(in the rows, 128 means zero)
Known rows, with every step that occurs:
zotop, tinom, fose, deni, vugu, dekav: [ 90 106 132 113 130  77 113 166 118 124 105 112 148 110 117 143 146 131
 138 145 126 131 121 148 145 128 159 151  27 126 152 124 135 120 143  94
 120 141 111 108  92 137 113 140 133  67 116]
subame, ruzuka, deni, vugu, dekav: [128 129 134 131 143  88 127 147 124 121 130 138 133 154 129 108 118 146
 135 153 133 113 127 143 119 118 148 140  64 111 129 119 144 137 142  92
 131 122 129 111 113 147 153 129 140  72 139]
tinom, kudan: [126 128 116 129 119 125 131 139 132 115 110 111 111 107 155 128 119 128
 125 118 125 131 127 123 127 128 124 112 107 134 125 133 132 141 126 130
 110 135 132 126 156 129 138 121 125  92 121]
vomak, ruzuka, deni, vugu, dekav, miret, tinom, fose: [116 132 137 126 137  50 108 136 115 105  97 127 141 152 103 145 136 159
 146 173 172 118 126 149 135 128 142 150  33 106 136 139 140 103 138  53
 127 130 150 139 128 141 142 117 110  51 138]
dekav, miret, tinom: [129 125 143 137  96 118 118 107 128 120 124 109 134 139  86 146 154 127
 143 125 151 131 129 138 139 144 123 131 104 113 123 134 152 106 129 117
 104 125 175 142 123 130 115 118 102 145 132]
vugu, deni, ruzuka, vomak, tinom, fose: [117 142 153 136  88  71 102 131 104 138  98 102 119 136 148 131 135 147
 103 176 137 119 121 115 127 129 116 146  75 118 161 117 157 108 133  39
  49 138  80 114 178 150 150 124 120  27 115]
tinom, miret: [136 118 112 129 147 112 123 125 127 140 147 130 130 125 148 149 134 120
 133  97 129 131 123 125 146 117 140 123 160 122 136 144 133 125 126 134
 136 129 136 141 115 132 117 130 122 147 118]
fose, tinom, vomak, ruzuka, deni, vugu, dekav: [106 134 118 117 138  74 109 138 109 116 137 149 125 136 163 128  90 157
 149 174 127 112 128 156 127  95 127 147  68 119 133 138 164 129 136  85
 171 132 124 125 157 155 131 126 120  30 130]
zotop, tinom, miret, dekav, vugu, deni: [123 106 129 111  74 103 107 129 110 152 128 120 136 153 114 166 122 122
 123  29 153 123 120 155 172 138 171 154 119 125 162 151 188 102 135 111
  84 131 160 125  77 123 108 123 124 100 115]
kulaz, kudan, tinom, miret: [114 144 124 147 120 116 113 129 132 147 125 122 126 124 173 121 142 136
 133 120 116 119 133 128 127 137 107 115 122 128 129 150 147 127 121 132
 100 136 157 153  95 167 127 116 101 153 107]
dekav, miret, tinom, fose, deni, ruzuka, subame: [114 122 125 147 114  53 102 127 126 114  58  97 137 139  96 141 150 154
 133 119 125 138 118 145 115 138 100 139  53 112 148 157 156  87 133  78
  80 141 171 113 120 154 119 148  82  65 119]
kudan, tinom: [118 137 130 139 114 132 125 124 131 144 101 121 131 118 151 112 132 137
 130 136 115 126 136 131 112 148 109 125 120 128 123 110 133 142 124 130
 105 127 134 139 119 156 137 116 113 129 129]
kulaz, kudan, tinom: [106 155 137 148 102 132 118 131 134 133 105 121 122 124 161 100 137 143
 129 157 117 115 138 131 110 150  94 120  95 135 123 136 140 129 123 128
  90 134 149 142 107 163 136 113 109 134 116]
zovuna, deni: [132 130 117 128 138 123 137 123 138 130 105 134 130 112 123 119 111 148
 123 123 130 136 120 127 136 141 133 137 134 136 123 114 140 109 133 120
 120 131 123 126 104 135 131 122 141 112 120]
zotop, tinom, fose: [101 113 150 119 126 106 120 149 127 118  93 114 134 109 155 147 157 116
 115 141 131 143 134 133 143 143 134 132  71 125 137 134 139 116 130 106
 111 135 120 131 123 124 100 119 109 107 114]
miret, tinom, vomak: [129 127 152 122  93 117 117 126 126 123 119 109 117 129 143 155 136 122
 124 123 134 138 130 130 142 122 108 125 142 112 125 134 128 112 133 117
 108 129 138 145 145 129 105 101 106 127 115]
kudan, tinom, miret, dekav: [143 122 106 125 101 112 113 117 121 162 111 122 134 130 162 140 131 121
 134  52 119 120 136 127 130 140 126 141 167 117 138 152 126 139 122 140
 108 129 127 154  80 153 125 109 117 119 119]
zovuna, deni, fose, tinom, kudan: [114 125 114 125 127 121 120 122 126 112  85 110 117 101 159 101  66 159
 126 126 110 140 119 132 125 141  98 132  85 145 142 128 180 148 135  99
 106 142 132 113 173 137 117 143 123  46 116]
deni, zovuna: [129 135 133 124 137 123 119 120 140 135 159 110 129 120 144 106 120 141
 116 128 131 121 122 137 121 126 116 125 139 124 122 141 127 127 134 128
 122 129 132 125 129 130 122 134 126 123 128]
miret, tinom, vomak, ruzuka, subame: [132 141 144 119  96  89 116 131 130 114  98 135 118 144 166 139 125 151
 122 140 147 141 134 137 116 127  90 116 144 115 128 138 130  98 131 105
 148 129 157 141 156 134 116 107  80  84 121]
vomak, tinom, fose: [120 125 149 123 120 101 122 138 120 122 106 116 127 123 173 138 133 136
 108 137 134 136 139 112 125 122 109 127  79 117 143 130 106 113 126  84
  85 137 105 146 162 126 136 121 110  95 129]
tinom, vomak: [124 123 125 127 124 114 124 132 126 130 130 124 116 116 147 151 133 128
 124 132 119 130 123 128 139 107 116 122 143 115 129 137 126 120 129 123
 117 131 130 137 134 135 120 106 122 116 116]
dekav, vugu, deni, fose, tinom, vomak, ruzuka: [ 92 134 126 108 116  94 101 123  92 136 111 133 121 143 176 139  59 181
 109 126 136 130 114 159 134 117 101 132  82 124 170 124 209 126 138  76
 102 133 162 113 182 133 113 137  99  14 133]
miret, tinom, vomak, ruzuka: [125 143 137 109 111 105 116 125 122 121 112 127 118 136 183 154 124 146
 117 130 148 140 135 133 133 133 111 113 135 118 123 123 131 114 133 117
 135 128 138 145 158 136 106  99  93  90 126]
subame, ruzuka, vomak, tinom, fose, deni, zovuna: [109 132 155 118 145  65 112 129 112 100 128  93 124 118 248 101 143 146
 108 153 117 131 129 127 100 122 102 109  66 101 144 129 153 107 134  75
  85 136 112 114 149 153 124 135  96  26 114]
dekav, vugu, deni, fose, tinom, vomak: [ 99 118 141 122  97 103 102 124  97 138 127 115 120 139 136 144  72 159
 117 126 123 126 107 156 145 103 101 143  86 118 171 137 203 124 138  78
  76 134 162 115 175 129 111 143 113  50 122]
kudan, tinom, vomak: [114 131 129 136 110 116 121 128 129 144 103 120 118 108 176 137 139 138
 125 136 105 128 130 131 124 127  95 120 144 118 122 123 131 131 125 126
  95 130 135 149 126 161 127  92 108 117 116]
miret, tinom, fose: [126 120 155 118 115 104 121 136 125 115  93 106 125 127 137 145 138 118
 117 137 146 142 135 125 136 133 117 138  90 114 131 139 119 114 131 101
  92 134 116 146 140 116 110 122 108 106 119]
vugu, dekav, miret, tinom, vomak, ruzuka, deni: [114 143 151 136 105  70 112 123 114  98 131 134 135 155 128 156 150 147
 149 159 150 115 126 155 145 128 135 124  84 104 124 142 164  91 129  74
 126 122 169 141 134 136 125  93  99  88 132]
ruzuka, deni, vugu, dekav, miret, tinom, fose: [122 115 150 139 120  60 111 138 120 106 116 111 140 148  60 148 150 132
 154 175 159 116 120 147 146 118 141 162  38 102 135 153 137  99 139  55
  98 132 149 141 115 134 141 118 125  86 128]
miret, tinom: [134 131 150 123  95 132 121 122 129 121 120 114 128 141 118 131 131 123
 132 127 144 135 136 130 134 141 118 132 121 124 124 123 133 121 133 123
 113 127 136 136 139 125 115 126 111 135 128]
subame, ruzuka, vomak: [128 133 141 126 131 108 128 124 115 110 122 129 123 139 163 114 150 125
 125 172 128 125 132 122 111 128 131 118 115 109 129 124 152 127 128 115
 142 121 126 117 129 145 132 116 117  76 119]

Rows:
[130 139 154 131  88 118 114 114 113 106 150 121 124 137 144 112 147 127
 138 164 133 117 135 110 117 126 111 124 122 120 138 119 133 106 125  91
 127 129 117 133 154 148 147 116 118 113 124] | ruzuka, vomak, tinom
[138 129 130 110  84 109 112 117 118 152 151 107 126 157  99 122  86 148
 107  61 155 107 112 157 138 123 133 158 128 122 151 157 155 109 139 110
  67 130 148 114 106 115 139 134 143  64 128] | miret, dekav, vugu, deni, zovuna
[144 112 111 115  95  99 116 121 106 157 131 126 128 159 105 162 101 129
 122  33 153 115 113 145 162 113 159 157 144 119 163 159 163 109 130 115
  82 131 151 132  89 120 133 130 140  89 119] | tinom, miret, dekav, vugu, deni
[128 150 141 135  86 110  99 113 116 126 117 112 126 146 125 105 142 145
 125 151 125 112 132 106 106 135 100 131 108 125 145 119 137 119 131  84
 107 131 114 113 163 174 155 121 112  84 130] | deni, ruzuka, vomak, tinom
[120 112 145 126 111  70 111 137 119 129 105 105 144 141  45 156 150 132
 141 167 167 124 124 138 142 117 143 160  43  99 144 148 117 109 138  82
 101 134 143 143 122 125 142 117 124  88 129] | deni, vugu, dekav, miret, tinom, fose
[125 144 133 130 115  75 108 120 121 108 127 135 142 163  85 128 131 162
 162 155 171 109 124 151 132 138 144 142  68 116 126 125 152 107 140  75
 147 123 169 130 123 150 147 115 112  81 147] | vomak, ruzuka, deni, vugu, dekav, miret, tinom
[155 120 122 115  86 110 112 114 116 144 143 124 132 149 160 149 126 124
 128  40 136 122 140 112 137 125 129 138 149 115 149 154 119 118 125 116
 108 132 119 149 121 132 131 120 118 126 126] | vomak, tinom, miret, dekav
[132 126 136 128 120 112 117 117 121 141 150 125 130 131 168 142 134 132
 130  87 133 130 135 113 138 123 126 119 139 119 142 130 128 116 124 113
 115 131 131 150 145 138 130 128 106 151 128] | vomak, tinom, miret
[123 139 119 123 125  84 123 138 129 122 109 148 117 137 179 135 122 156
 118 145 131 134 126 136 112 114  99 113 154 119 135 143 123 105 126 110
 164 131 148 132 146 140 127 110  99  77 122] | tinom, vomak, ruzuka, subame
[116 120 124 130 108  88 110 123 117 122 133 108 149 142  48 141 141 140
 167 126 144 120 116 153 139 127 150 148  63 115 141 121 149 109 144 103
 115 131 168 118  95 142 134 140 125 103 134] | fose, deni, vugu, dekav, miret, tinom
[100 123 134 125  91 112 110 129 104 124 111 101 113 130 135 118  59 159
 121 116 129 126 111 154 133 120 110 134  48 137 168 132 214 146 135  81
  66 138 164 106 192 123 132 155 115  32 127] | dekav, vugu, deni, fose, tinom, kudan
[151 124 136 114  96  90 112 110 101 126 132 122 126 159 200 134 148 120
 124  79 136 119 144 109 120 127 131 126 140  95 151 150 139 117 125 103
 123 126 120 140 121 149 135 109 109  75 119] | subame, ruzuka, vomak, tinom, miret, dekav
[ 88 119 118 124 137  86 103 150 125 123  63 100 137 108 160 142 150 142
 115 106 104 143 124 140 132 154 130 131  40 135 147 125 160 123 139  98
  87 142 116  96 113 160  94 142 101  61 117] | zotop, tinom, fose, deni, ruzuka
[101 121 153 126 123  65 108 130 117 113 134  88 152 126 109 137 154 136
 134 140 138 125 116 158 139 124 133 138  39 101 137 157 142  95 136  86
  75 136 149 127 112 117 114 141 110  77 121] | vugu, dekav, miret, tinom, fose, deni, zovuna
[132 133 143 124  87 127 124 130 133 106 108  95 110 119 143 130 124 125
 128 113 138 138 133 128 134 141 115 115 103 132 120 129 133 133 131 124
  94 133 139 136 165 126 123 119 110 103 120] | miret, tinom, kudan
[121 137 111 137 118  81  94 111 107 127 132 109 131 134 170 126 150 144
 142 100 106 118 120 112 125 124 119 120 130 124 157 128 162 112 131  93
 115 136 123 110 136 185 136 140 106  90 115] | fose, deni, ruzuka, vomak, tinom, miret
[115 147 127 134  98  98  97 115 109 111 119 107 127 138 147 106 142 150
 137 128 107 117 125 116 107 135 108 125  97 131 148 112 156 112 135  86
 103 135 116  98 149 180 143 138 111  71 125] | fose, deni, ruzuka, vomak, tinom
[116 124 158 135  82  94 115 125 116 121 135 113 137 145  67 165 163 123
 143 147 144 121 124 144 151 117 134 135  88  99 131 143 138  99 129 103
  98 126 164 144 128 121 124  97 111 121 123] | vugu, dekav, miret, tinom, vomak
[101 144 141 143 123 106 118 149 131 128  81 113 121 113 180 114 141 138
 115 173 118 124 137 125 116 142  93 125  64 126 130 151 124 123 122 106
  73 143 129 152 114 154 133 111 105  99 107] | kulaz, kudan, tinom, fose
[121 139 143 131 106  81  99 128 111 121  91 106 124 137 144 121 152 142
 111 171 128 120 132  99 111 126  96 137  79 116 152 133 125 113 130  64
  93 138  92 123 171 164 151 119 109  49 121] | deni, ruzuka, vomak, tinom, fose
[132 126 116 130  98  91 123 125 138 121  99 100 129 118  43 130 116 158
 148 136 161 126 115 138 146 142 143 150  64 124 128 120 140 109 143  98
  95 137 160 131 117 140 155 109 137  68 123] | zovuna, deni, vugu, dekav, miret, tinom, kudan
[111 158 125 134 145  86 109 120 137 129 126 123 117 115 252 104 116 172
 120 141 114 117 125 151 110 136  86 107 140 118 111 131 155 127 131  96
 116 128 148 140 139 180 123  93  90  75 125] | kudan, tinom, vomak, ruzuka, deni, zovuna
[136 145 137 121  34  96  93 109  94 144 105 111 122 183  82 119 108 158
 117  85 150  98 122 126 122 130 122 163  98 122 169 133 167  99 138  67
  51 131 128 106 139 159 170 121 129  26 130] | miret, dekav, vugu, deni, ruzuka, vomak, tinom
[148 125 135 110  74  94 102 107 112 165 172 104 130 159 142 136  89 154
 107  23 159 110 119 143 146 118 127 145 138 112 165 159 156  98 136  93
  50 135 150 136 123 127 140 132 123  93 128] | vomak, tinom, miret, dekav, vugu, deni, zovuna
[142 112 115 116  94  98 102 122  98 158 127 118 134 169 111 152  86 146
 120  30 149 117 105 141 155 122 141 154 154 119 185 162 168 124 139  90
  80 129 153 119 106 117 127 137 137  81 125] | tinom, miret, dekav, vugu, deni, fose
[113 124 136 141 115 104 125 125 118 128 139 129 149 144  53 141 155 129
 145 146 139 109 123 141 135 125 153 138  79 112 134 145 137 113 124 112
 117 124 153 124 115 117 149 121 136 123 136] | vugu, dekav, miret
